In the rows, zero is written as 128.
Known rows, with every step that occurs:
namiz/nizov/poriv/nagop/pobunin/vurez: [120 134 138 123  91 153 138 115 126 129  95 114  93 150 104 159 117  97
 176 108 117  23  86 108 100 136 142 205 102 156 136 132 181  95  87 134
 146 161 130 163 137 143 148 107 131 133 137  73  53 102 146 117 121 140
 179 149 153]
buset/nizov/poriv/muto/pobunin: [103 112 121 139  49  85 145 141 120  71  97 121  70 139  58 175 122 106
 126 136 102 144 145 136 108  88 180 169 111 146 110 149 176  83 104 135
  86 133 114 161 138 130 127 104 131  86 133  93 148 102 121 156 149 122
 166 159 171]
nagop/pobunin: [ 74  99 151 127 153 156 108 111 156 167 115 138 106 165  83 143 135 170
  71 125 137 171 151 112 116 148 206 116  84 140 117 120 182 123 131 143
  73 176 121 172 134 123 110 101 125 112 157  88 116 123 145 141 106 141
 151 136 133]
nizov/poriv/nagop: [101 106 107 140 142 143 165 129 136 183 107 128 106 135  73 139  97  60
 179 132 121  64 131 142 136 136 138 165  79 140 146 151 149  95 107 150
 129 147 134 150 130 104 128  87 110 106 115  38 104 105 163 129 126 118
 167 138 111]
buset/muto/masu/nagop/poriv/bini: [185 107  94 136 171 143 141 141  79 206 138 161 153 167  82 130  78  97
 138 123  73 178 121 112 116 128  97 182 114 148 132 148 114 124 130 170
  69 127 124 190 159  98 105 101 132 171 143  81 129 131 137 142 133 143
 168  77 112]
suzug/dulun/namiz/nizov/poriv: [102  97 110 127 181 148 149 135 138 153 122  92  85 158 106 127 160  79
 234  96 184  95 100 103 107 200  90 122  71 121 149 134 137 117  67 123
 175 114 133 151 131  86 113 102 130 109  89 101 103 122 147 104 127 107
 135 135  87]
nizov/poriv/dulun: [ 83  88 164 150 126 131 175 122 167 116 117 173  67 125  62 131 140  38
 174 127 131 150 138 117 135 148 125 103  63 139 167 151 111  96 110 141
 107 146 131 144 137  95 151  88 101 118  92  60 134 124 159 108 120 125
 157 114 127]
namiz/nizov: [115  82 121 128 168  95 124 140 152 129 115 171 176 159 118 137 173 100
 134 115 170  89 119 126 134 137 104 134 120 141 136 103 204  92 110 142
 187 143 135 161 140 114 129  99 140 202 128 128 139 135 123 115 118 110
 125 138 133]
vurez/pobunin/nizov/poriv/dulun/suzug/bini: [108  87 130 136 102 155 168  86 169 112 141 123  89 117 100 171 116  96
 128 133 102 179 133 117 139 142 115 108 190 121 137 125  63 111 154 144
 137 153 133 121 142 129 117  98  93 113  99  90 121 110 118 154 126  70
 175 154  88]
masu/bini: [130  71 177 148 216 111  76 110 145 142 115 163 136 147  95 141 158 146
  59 126  79 130 160 101 127 134 118 154 140 140 105 130 157 109 120 152
  82 151 122 180 144 103 112  88 145 184 122 104 139 133 118 124 122 172
 155 146 120]
dulun/namiz: [ 86  73 125 121 206 115  91 129 182 151 116 149 133 174 118 162 157  95
 136 130 213  93 156 142 113 190 139 132 134 100 158 137 152 111 111 149
 111 157 130 154 133  73 112 100 135  79 130  68 132 139 138 167 131 139
 122 131  96]
muto/masu/nizov/poriv/nagop/pobunin: [ 63 129 114 131 154 157 151 118 118 198 107  95  91 154  78 118 102 145
 171 116 122 116 110 105 126 127 166 133  41 160 141 138 175 116 132 136
  95 163 130 165 127 116 118  85 131  76 160  82  99 105 146 126  95  94
 186 111 134]
pobunin/dulun/namiz/nizov/poriv/muto/masu: [120  95 103 106 116  80 179 134 153 145 126 163 145 168 101 103 125  45
 190 126 158  72 117 140 118 121 130 142  75 104 152 143 131 100 117 153
 146 133 120 160 152 114 123 104 162 115 110 124 105 135 122 132 160 126
 133  95  99]
namiz/nizov/poriv/muto/pobunin: [114 107 113 138  83  67 141 143 122  93 102 124 106 147  69 164 152 108
 155 128 111 141 140 137 115  83 184 159 103 144 108 133 194  88 112 125
 114 131 113 161 140 151 128 106 133 124 120 106 129 103 123 137 148 142
 165 150 161]
pobunin/dulun/suzug/bini: [132  92 119 133 107 133 121  88 178 123 147 154 150 135 134 172 100 134
  76 132  98 176 129 133 131 144 140 158 227  82 118 126 116 109 150 159
 152 135 130 138 146 125 103 107 124 196 123 106 115 115 119 156 170 111
 154 141  65]
buset/muto/masu/nagop/pobunin/nizov: [140  79 121 112 118 128 142 113 117 176 116 147  93 144  68 121  73 161
 120 127 133 141  85 107 129 143 154 131 106 150 126 137 116 112 106 172
 113 150 111 185 145 109 106 118 122  99 151 136 147 131 109 165  72 141
 170 125 166]
vurez/pobunin/bini/poriv/dulun/namiz/nizov: [133  99 119 125 228 135 132 146 170  77 127 176 148 176 117 123 200  46
 165 120 230  84  89 112 108 105 104 127  42 175 171 105 156 110 113 137
 189 160 155 151 142  94 124 102 135 125 103  95 124 145 112 124 115  86
 139 140 113]
muto/namiz/nizov/poriv: [ 98  98 116 129 138 137 138 136 118 129 131 142 117 163  95 108 164  94
 191  94 134  79 162 120 122 164  99 125  67 136 140 128 115 106  98 121
 159  96 133 136 126 136 139  96 102 140 126  94 126 126 175  92 106 136
 138 128  94]
nizov/poriv/muto: [102  91 131 131 139 136 166 131 133 142 117 125  81 138  64 135 124  76
 164 141 112 110 155 140 120 130 164 108  90 113 130 150 117  97 136 151
  80 129 120 142 152 134 128 101 118 129 105  69 122 111 145 127 167 104
 157 142 101]
bini/poriv/muto: [152  98 142 128 172 117 145 144 144  98 116 183 149 163  86 128 134  79
 114 148 140 101 133 146 122 103 179 115  65 123 128 138 147 103 141 161
  95 154 131 171 158 125 131 101 136 171 127  68 122 113 131 109 166  88
 141 142 108]
bini/poriv/nagop/pobunin/nizov: [143 100 121 112 147 159 167 123 147 145 119 150  84 162  66 135  80 120
 121 124 153 102 116 115 124 134 185 129  56 171 125 131 150 101 116 157
 140 182 132 181 128 112 115 104 100  95 154  74 107 112 128 156 104  90
 161 149 153]
buset/muto/namiz/nizov/poriv/bini: [127 109  96 133 168 144 148 151  93 142 147 139 138 157  84 127 112  89
 189 105  86 111 177 111 116 117  89 150  94 159 136 125  96  87 124 132
 148  96 133 156 141 115 131 111 112 124 128  72 147 127 158 130 152 102
 135 101 109]
pobunin/bini: [143  75 137 151 192 175 113 123 157 147 130 161 101 127 105 127 121 138
  82 135 128 135 164 128 126  92 100 165 118 139 119 128 151  98 159 172
 106 128 115 141 128  96  94 101 120 138 138  73 170 145 132 167 132 122
 147 142 105]
pobunin/nagop: [177  67 109 136 154 102 109 124 154 142 118 144 129 139 102 133 111 129
 125 138 144 156 156 137 138 127 154 141 163 145 121 137 154  88 118 177
 124 130 127 150 138  86 105 115 109 166 122  84 165 125 145 145 131 140
 140 153 109]
vurez/pobunin/nizov/poriv/dulun/namiz: [ 82  81 134 118 176 139 158 119 192 124 122 128  33 149  70 151 154  25
 183 128 211 105 134 118 112 177 133  87  84 137 182 142  92 107 103 141
 113 168 141 141 139  80 128  97 102  26  88  56 120 134 141 162 108 119
 153 132 112]
vurez/pobunin/nagop/poriv/muto: [191 103  99 118 144 147 158 128 140 159 120 106 101 158  72 135 126  84
 117 152 117 152 148 132 114 100 195 117 122 154 124 144 136 117 145 173
  71 145 129 142 167 145 106 106 114 160 108  74 120 115 142 136 153 123
 172 164  93]
namiz/nizov/poriv/nagop/suzug: [ 68 127 126 124  95 175 151 129 115 160 122 138 142 133  93 169  88  90
 154 111 126  95 129 118 110  99 171 167  68 140 156 134 150 107 122 123
 139 134 138 139 110 114 148  94 124  73 155 109  94 106 148 146 128 134
 144 142 121]
muto/suzug/bini/poriv/nagop/pobunin: [126 131 118 135 157 143 121 113 137 136 118 132 186 176  86 145 100 166
  98 132 102 144 133 117 112 114 200 155  36 175 124 137 168 129 139 129
 108 166 137 182 122 126 120 108 124 115 157  65  90  96 126 124 123  91
 177 142 111]
vurez/pobunin/dulun/namiz/nizov/poriv: [100 104 102 117 165 129 150 123 172 141 126 103  53 163  86 126 162  43
 174 107 181  82 105 107 107 170 128 131  68 123 150 113 137 121  77 130
 160 124 151 155 144 125 117 102 129 138  83  91  93 126 157 121 125 120
 158 140  86]
muto/namiz/nizov: [115  92 115 119 143 112 112 144 129 102 127 187 223 180 126 118 187 114
 140 107 171  76 157 135 130 133  86 128 117 153 138 115 164  94 120 128
 193 123 132 141 131 125 137 102 123 159 158 130 150 144 145 109 100 146
 108 133 113]
nizov/poriv: [ 91  82 140 145 139 139 140 119 153 170 118 122  53 138  75 132 123  91
 150 115 111 117 163 120 130 176 130 125  82 102 133 138 128 110 102 143
  91 118 127 154 132 117 126  91 109 132 106  53 128 116 177 115 124 123
 156 129  99]
bini/poriv/nagop/pobunin: [111 127 133 126 168 162 131 126 134 156 110 154 137 176  80 132 108 134
 114 128 141 116 109 122 115 117 230 148  13 170 126 130 184 123 121 144
 103 192 138 184 133 120 117  95 123 111 157  50  80 101 147 124 109 107
 166 143 133]
muto/masu/dulun/namiz: [106  68 122 124 154 108 109 133 187 170 101 168 136 153 122 135 144  96
 179 131 239 101 123 146 105 179  94  91 128  97 157 154 152 132 137 152
 129 183 131 147 134  36 109  94 157  94 143  94 149 157 137 163 114 139
 113  61 106]
poriv/muto: [114  84 134 124 151 109 145 136 146 131 110 158 149 145  82 151 134  94
 109 154 139 118 153 153 128 109 173 111 134 124 127 141 159  90 155 161
  96 158 117 150 157 117 123 103 135 151 130  88 139 124 124 148 164 115
 139 143 117]
nagop/suzug/muto: [ 88  98 125 146  64 133 123 108 142 110 118 167 167 133 106 161 109 172
  22 128 139 162 190 139 114 125 166 141 151 114 132 139 149  80 178 141
  91 157 114 160 137 109 161 107 135  55 149 111 179 102 116 127 129 179
 130 107 119]
dulun/namiz/nizov/poriv/nagop/suzug: [ 62 128 114 117 121 172 139 132 122 160 126 126 142 148 103 176  99  84
 177 110 159  79 128 122  97 127 170 167  64 134 173 139 137 112 114 120
 143 138 143 135 110 100 144  99 125  37 155 106  83 110 142 159 133 137
 139 140 108]
buset/dulun/suzug: [ 84 104 148 129 114 145 154 104 165 101 129 144  62 122 116 212  99 104
  58 132 162 153 120 141 120 136 125 117 204  89 137 141 168 140 105 173
 134 167 126 127 121 123 132  90 146 168 149 130 146 122 129 203 142  98
 141 121 104]
poriv/dulun/suzug/muto/masu/nagop/pobunin: [ 94 114 125 134 125 133 129 102  93 133 116 164 141 156  90 129 115 176
  82 128 142 226  74 120 116 145 173 134  88 145 138 151 145 134 143 149
  73 195 109 166 145 118 128 103 130 108 161 146 109 116  91 130  70 178
 179  85 138]
pobunin/bini/poriv/muto/namiz/nizov: [166 108 109 120 176 146 133 158 108  63 140 198 215 182 117  95 177 109
 150 117 156  71 140 138 114  79 109 134  59 173 134 122 138  94 142 139
 186 114 133 135 138 138 129 113 120 164 154 119 142 141 126 110 135 111
 121 143 101]
suzug/nizov/poriv/dulun/namiz: [ 76  79 133 144 183 142 143 132 165 110 132 134  71 152 105 146 163  49
 184 125 190 113 127 121 106 221  89 107  68 142 194 156  98 104 110 135
 133 154 128 141 136  74 136  96 114  64  89  68 122 128 128 137 125 102
 147 110 113]
masu/dulun: [120  69 142 148 127 133 119 130 177 156  92 164  93 117  86 137 135 111
 142 136 184 149 117 137 116 148 104  71 138 119 122 145 174 126 147 155
 134 182 134 141 140  62 115  90 132 192 145  93 167 146 157 140 112 129
 135  82 122]
suzug/bini/poriv/muto/masu/dulun/namiz: [140  74 113 126 158 115 117 136 171 138 110 181 160 168 128 119 144 103
 192 138 205  99 118 148  96 152 118  90 103 102 148 156 113 133 155 151
 135 178 134 154 150  52 104 102 152  96 127  88 134 143 120 130 145  97
 122  68  70]
pobunin/nagop/suzug/bini: [143  75 126 139  90 145  93 100 139 145 139 152 184 135 129 157  97 191
  87 131  82 191 182 122 121 109 173 156 191 133 121 131  96 100 164 153
 115 118 125 146 130  99 107 119 110 100 140 113 150 115 128 133 146 132
 141 158  68]
suzug/bini/poriv/dulun: [147  84 167 154 141 113 145 123 174  68 126 227 169 152  98 121 154  69
 137 135 129 154 126 124 139 118 137 113  68 151 155 138 111  98 135 150
 136 161 142 172 148  89 141  93 115 153 100  55 137 118 135  76 137  88
 150 123 105]

Rows:
[104  96 131 136  88 154 115 105 137 163 131 161 209 137 125 170  96 155
  93 136  84 134 162 136 126 106 163 176 166 130 134 134 116  97 170 142
 125 145 127 150 130 100 117 103 120  72 149  94 121 110 127 135 146 123
 145 152  79] -> poriv/nagop/suzug/bini
[110  70 130 130 124 148 170 116 157 164 124 118  14 130  61 131  94  77
 164 112 122 107 159 112 132 182 107 115  96 113 131 139  98  97  97 149
 117 118 124 153 129 112 124  96  93 111 108  71 135 119 161 139 113 106
 159 139 116] -> pobunin/nizov/poriv
[121 107  89 132  88 149 138 127  96 102 139 133 130 152 100 111 132 139
 167  94 121 123 179 121 106 141 122 137  82 150 140 140  92  94 120 119
 161  88 130 126 124 134 157 116  93  82 131 120 148 109 154  89 114 161
 139 127  92] -> pobunin/nagop/suzug/muto/namiz/nizov/poriv
[131  99 104 142  65 133 122 102 143 108 118 127 145 129  99 151 107 178
  10 139 141 185 185 135 117  91 184 138 166 142 125 131 143  84 180 152
  91 160 122 154 146 111 143 120 125  48 130 109 182  99 120 133 118 180
 145 136 111] -> vurez/pobunin/nagop/suzug/muto
[120 106 101 133 180 153 153 149  93 142 148 148 136 173  82 127 127  85
 171 100  98 127 187 112 116 135  77 146  89 161 128 124 112  94 134 127
 136 115 134 157 131 111 126  99 102 124 139  74 123 131 158 123 148 112
 129 103  92] -> muto/namiz/nizov/poriv/bini
[ 79 124 131 127  40 156 159 122 121 152 118 124  94 125  68 188  57 107
 123 119 110 125 148 122 109  88 192 178  92 139 139 148 143  97 124 126
 110 142 126 147 104 115 141  97 111  25 167  99 106  97 146 182 122 161
 159 150 153] -> muto/pobunin/nizov/poriv/nagop/suzug
[ 88 113 111 140  75 144 152 113 120  53 139 167 162 148 102 139 135 123
 101 116 142 150 197 155 123 154 106 109 141 124 152 160  78  89 164 126
 124 136 116 107 131 131 171 103  89  65 147  86 164 110 144 123 113 176
 136  94  95] -> nizov/poriv/dulun/suzug/muto/namiz
[120  97 124 147 124  57 117 119 173 114 111 111 209 122  78 176  85 127
  84 142  97 136 173 130 134 106 119 141 151 120 149 141 159 109 121 138
 121  86 125 159 126 121 156 126 156 164 132  95 205 118 121 187 133 127
 155 121 145] -> buset/muto/suzug
[165 106 132 124 157 161 125 146 115  68 139 194 185 176  99  97 144 119
 100 136 132  95 187 155 115  77 149 131  65 150 127 150  95 102 170 151
 109 120 122 131 136 133 123 108 110 103 167  70 147 135 152 121 140 139
 127 140  82] -> pobunin/bini/poriv/muto/namiz
[121  92 109 119 198 120 126 144 152 133 119 123 180 172 134 143 185  95
 187 107 234  97  80 115 110 175  86 119 120 134 152 121 183 107  82 132
 207 147 131 158 137  60 104 109 156 128 113 135 121 138 114 122 126 108
 105 140  97] -> suzug/dulun/namiz/nizov
[122 141 135 116  80 159 133 116 111 113 107 124 131 162 107 146 125 105
 177 103 120  18 106 117  96 140 138 200 102 164 139 139 156  94  97 126
 149 151 128 150 130 150 153 110 119 112 155  77  60 108 157 112 113 167
 169 147 145] -> muto/namiz/nizov/poriv/nagop/pobunin/vurez
[137 116 156 128  89 160 151 121  86 171 115 130 191 127 101 135  93 147
 104 128 150 205  49 116 109 106 131 127 118 122 126 163 134 132 133 152
  98 153 102 165 138  57  98 106 169  82 153 178 104 125 118 127 112 176
 123 126  93] -> poriv/muto/masu/nagop/suzug/dulun
[105 110  98 127 107 111 140 134 119  41 134 192 231 163 129 136 180 114
 130 108 182 117 148 144 125 129  81 119 143 155 156 128 140  79 147 121
 209 144 128 118 137 129 172 108 115 139 149 144 161 125 109 110 110 148
 119 108 123] -> poriv/dulun/suzug/muto/namiz/nizov
[105 101 127 119 117 142 139 135 114 112 132 154 147 165  78 115 147 104
 141 130 120 100 200 156 119 131 148 105 102 130 135 159  83  98 149 136
  94 111 115 121 137 139 136 103  98  75 150  75 140 127 171 121 135 161
 133 135  79] -> nizov/poriv/muto/namiz
[ 94  86 153 155  99 168 119 127 126 124 140 127 134 134 138 156 117 158
  38 128 108 148 138 117 113 167  92 131 126 147 150 127 150 107 165 145
 127 151 115 155 128 114 131  95 145 128 151 144 139 116 115 157 112 101
 133 131 138] -> nagop/suzug/nizov
[144  90 195 155 194 113 131 126 161  62 120 224 140 151  82 123 160  66
 110 128 120 146 119 103 128 111 131 122  39 167 150 141 131 108 111 149
 107 172 145 182 147  89 149  85 131 186 105  74 128 124 129  82 124 130
 156 125 135] -> masu/bini/poriv/dulun
[124 100 109 110 141 109 129 154 114  90 127 181 233 177 115 121 186 103
 151 119 166  74 151 147 123 111 115 116 115 158 141 123 154  88 135 132
 187 125 128 132 143 138 140 108 125 160 155 135 143 140 128 112 128 138
 111 140 111] -> poriv/muto/namiz/nizov
[148  94 160 160 141  91 144 121 177  50 128 209 195 154  90 138 142  77
 122 134 115 174 145 123 134 112 120 116  66 156 159 146 115 106 139 134
 137 146 143 168 135  95 156 101 121 159 111  69 144 116 125  95 136  86
 156 117 102] -> muto/suzug/bini/poriv/dulun
[155  93 170 158 178 153 152 136 169  62 130 225 117 139  89 109 136  56
 121 133 150 149 122 120 129  83 122 127  23 166 156 141 127  98 136 162
 126 156 140 158 136  83 137  94 114 148 114  54 147 134 136 110 129 102
 151 118 125] -> pobunin/bini/poriv/dulun
[135 139 110 117  72 118 158 111 166  94 137 127  81 141  90 205  82  79
  69 130 124 199 100 134 107 107 200 175 177  87 117 142 174 123 120 152
 113 143 125 136 139 165 122 102 138 225 146 117  87 104 125 199 179 154
 171 137 130] -> nagop/poriv/muto/pobunin/dulun/suzug
[112 134 121 126 156 178 128 111 127 140 125 139 151 167 105 154  93 161
 120 127 112 144 106 122 115 118 223 157  63 151 123 126 158 131 139 142
 118 186 139 166 131 134 111  98 117 125 161  67  68  92 127 137 125  88
 173 148 110] -> dulun/suzug/bini/poriv/nagop/pobunin
[143 101 140 121 112 107 145 101 216 141 119 141  86 144  70 132 130  58
   7 145 161 136 109 126 132 103 176 137 139 121 120 110 175 110 124 170
 116 168 144 177 162 122 100  98 146 168 104  82 119 134 165 154 133 167
 161 150 105] -> vurez/pobunin/dulun
[124 108  97 133 216 162 161 148 107 164 141 105 112 165  92 139 122  71
 209 101 143 140 132  95 101 164  73 142  89 147 134 130 127 102 112 128
 148 132 131 169 135  67 101 103 127 113 109  81 103 127 136 129 164  84
 126 107  83] -> suzug/dulun/namiz/nizov/poriv/bini
[115  92 110 137  90 111 109 122 130  86 125 182 209 166 110 117 159 159
  52 126 150 115 218 165 129 149 113 124 156 135 130 149 116  77 168 140
 117 140 110 142 140 118 148 107 108  63 157  79 190 124 151 107 105 197
 118 108  93] -> suzug/muto/namiz
[113 102 133 158 127 178 163 123 134  90 152 119 104 133 137 171 123  93
 104 127 119 175  97 118 122 201  52 113 140 148 171 140 135 120 147 151
 151 167 122 125 140 130 140  85 124 209 122 123 114 109 103 158 116  61
 161 119 140] -> nagop/poriv/dulun/suzug/nizov
[ 92 114 130 115 156 174 127 128 149 164 120 106 164 152 121 177 111 103
 149 123 222 122 100 125  93 158 147 140 120 119 162 156 145 119 112 137
 139 166 126 150 119  32 100 106 152  10 140 102  98 124 133 168 135 148
 110 143  87] -> poriv/nagop/suzug/dulun/namiz
[170  96 138 127 139 114 161 131 151 136 117 182 173 158 101  82 124  91
  76 151 131  91 134 144 136  34 136 138  66 137 122 125 146 114 176 173
  79 163 121 175 155 121 106  92 166 112 133  86 135 133 124 137 126  95
 139 118 105] -> vurez/pobunin/bini/poriv/muto/masu
[111 111 117 157  35  71  88 117 101  86 100 157 148 141  83 180 125 197
  18 130 125 213 142 143 108  91 192 191 156 137 106 146 192  90 146 131
  69 158 105 181 134 122 139 111 134  67 161 132 165  95 103 139 104 235
 164 121 165] -> masu/nagop/suzug/muto/pobunin
[140 109 132 162 133 210 132 138 105 109 148 139 138 136 138 132  87 144
  59 131 104 112 107 118 105 116  89 177  59 183 154 134 142 106 169 153
 150 154 123 153 121 110 125  96 137 113 154 111 120 108 108 153 117  72
 149 141 131] -> pobunin/bini/poriv/nagop/suzug/nizov
[ 85  91 116 126 172 133 154 131 151 133 124 123  39 159  99 148 160  64
 198 103 181  76 124 114 103 190  99 120  79 123 158 135 137 124  57 139
 171 119 138 149 126 109 132  99 127 113  92 106 128 127 148 121 132  95
 147 120  87] -> buset/dulun/namiz/nizov/poriv
[141 112 149 130 128 166 116 128  76 139 132 197 169 148 101 120  82 145
  70 131 113 167  94 124 101  63 161 176  54 129 135 151 111 137 161 161
  58 135 120 164 128 105 118 104 148 104 182 153 110 131 109 141 104 176
 148 115 104] -> pobunin/bini/poriv/muto/masu/nagop/suzug
[ 93 102 158 133 124 157  87 117  96 159 120 165 145 141  94 166 104 148
  54 125 135 190 104 122 107 131 172 156 117 116 140 143 136 134 135 146
  64 141 125 158 126  98 127 101 130 115 177 145 116 127 132 149  92 202
 148 133 112] -> masu/nagop/suzug
[ 99  77 155 140 114 133 200 120 171 108 123 169  36 116  50 133 116  31
 187 121 142 139 140 111 136 153 108  91  75 144 164 153  89  84 107 145
 130 145 128 143 134  91 151  92  88 104  93  70 143 126 147 129 113 110
 160 120 140] -> pobunin/nizov/poriv/dulun
[121  96 132 149  61  45  99 130 154 110  94 139 137 123  84 173 118 144
 104 139 111 142 145 140 132  66 190 177 166 127 115 128 196  83  98 149
 113 124 116 182 143 127 125 116 149 120 129  88 192 108 138 174 124 166
 160 143 195] -> buset/muto/pobunin
[122 107 134 158 143 119 137 106 141  37 125 187 150 134 107 160 130 126
  63 127 129 174 135 128 122 134 127 133 140 123 136 145 130  92 156 144
 118 180 126 153 150 116 169  99 128 166 115 100 152  95  87 112 137 140
 159 100 124] -> masu/bini/poriv/dulun/suzug/muto
[110  84 123 163 124 169 130 127 137 105 130 104  90 113 143 164 116 139
  99 131 150 158  83 129 115 200  32  91 176 126 142 136 157 128 167 153
 168 182 122 119 138 103 121  90 138 231 141 139 141 120 104 178 110  59
 144  99 136] -> masu/dulun/suzug/nizov
[108 109  92 154  99 160 184 132 116 166 116 103 103 116 110 132  75  85
 195 130 125  83  78 142 125 161  55 139  95 141 155 159 140 119 140 148
 170 172 126 127 130  96 126  80 131 139 125  92 100 105 134 156 113  70
 165  90 125] -> muto/masu/dulun/suzug/nizov/poriv/nagop
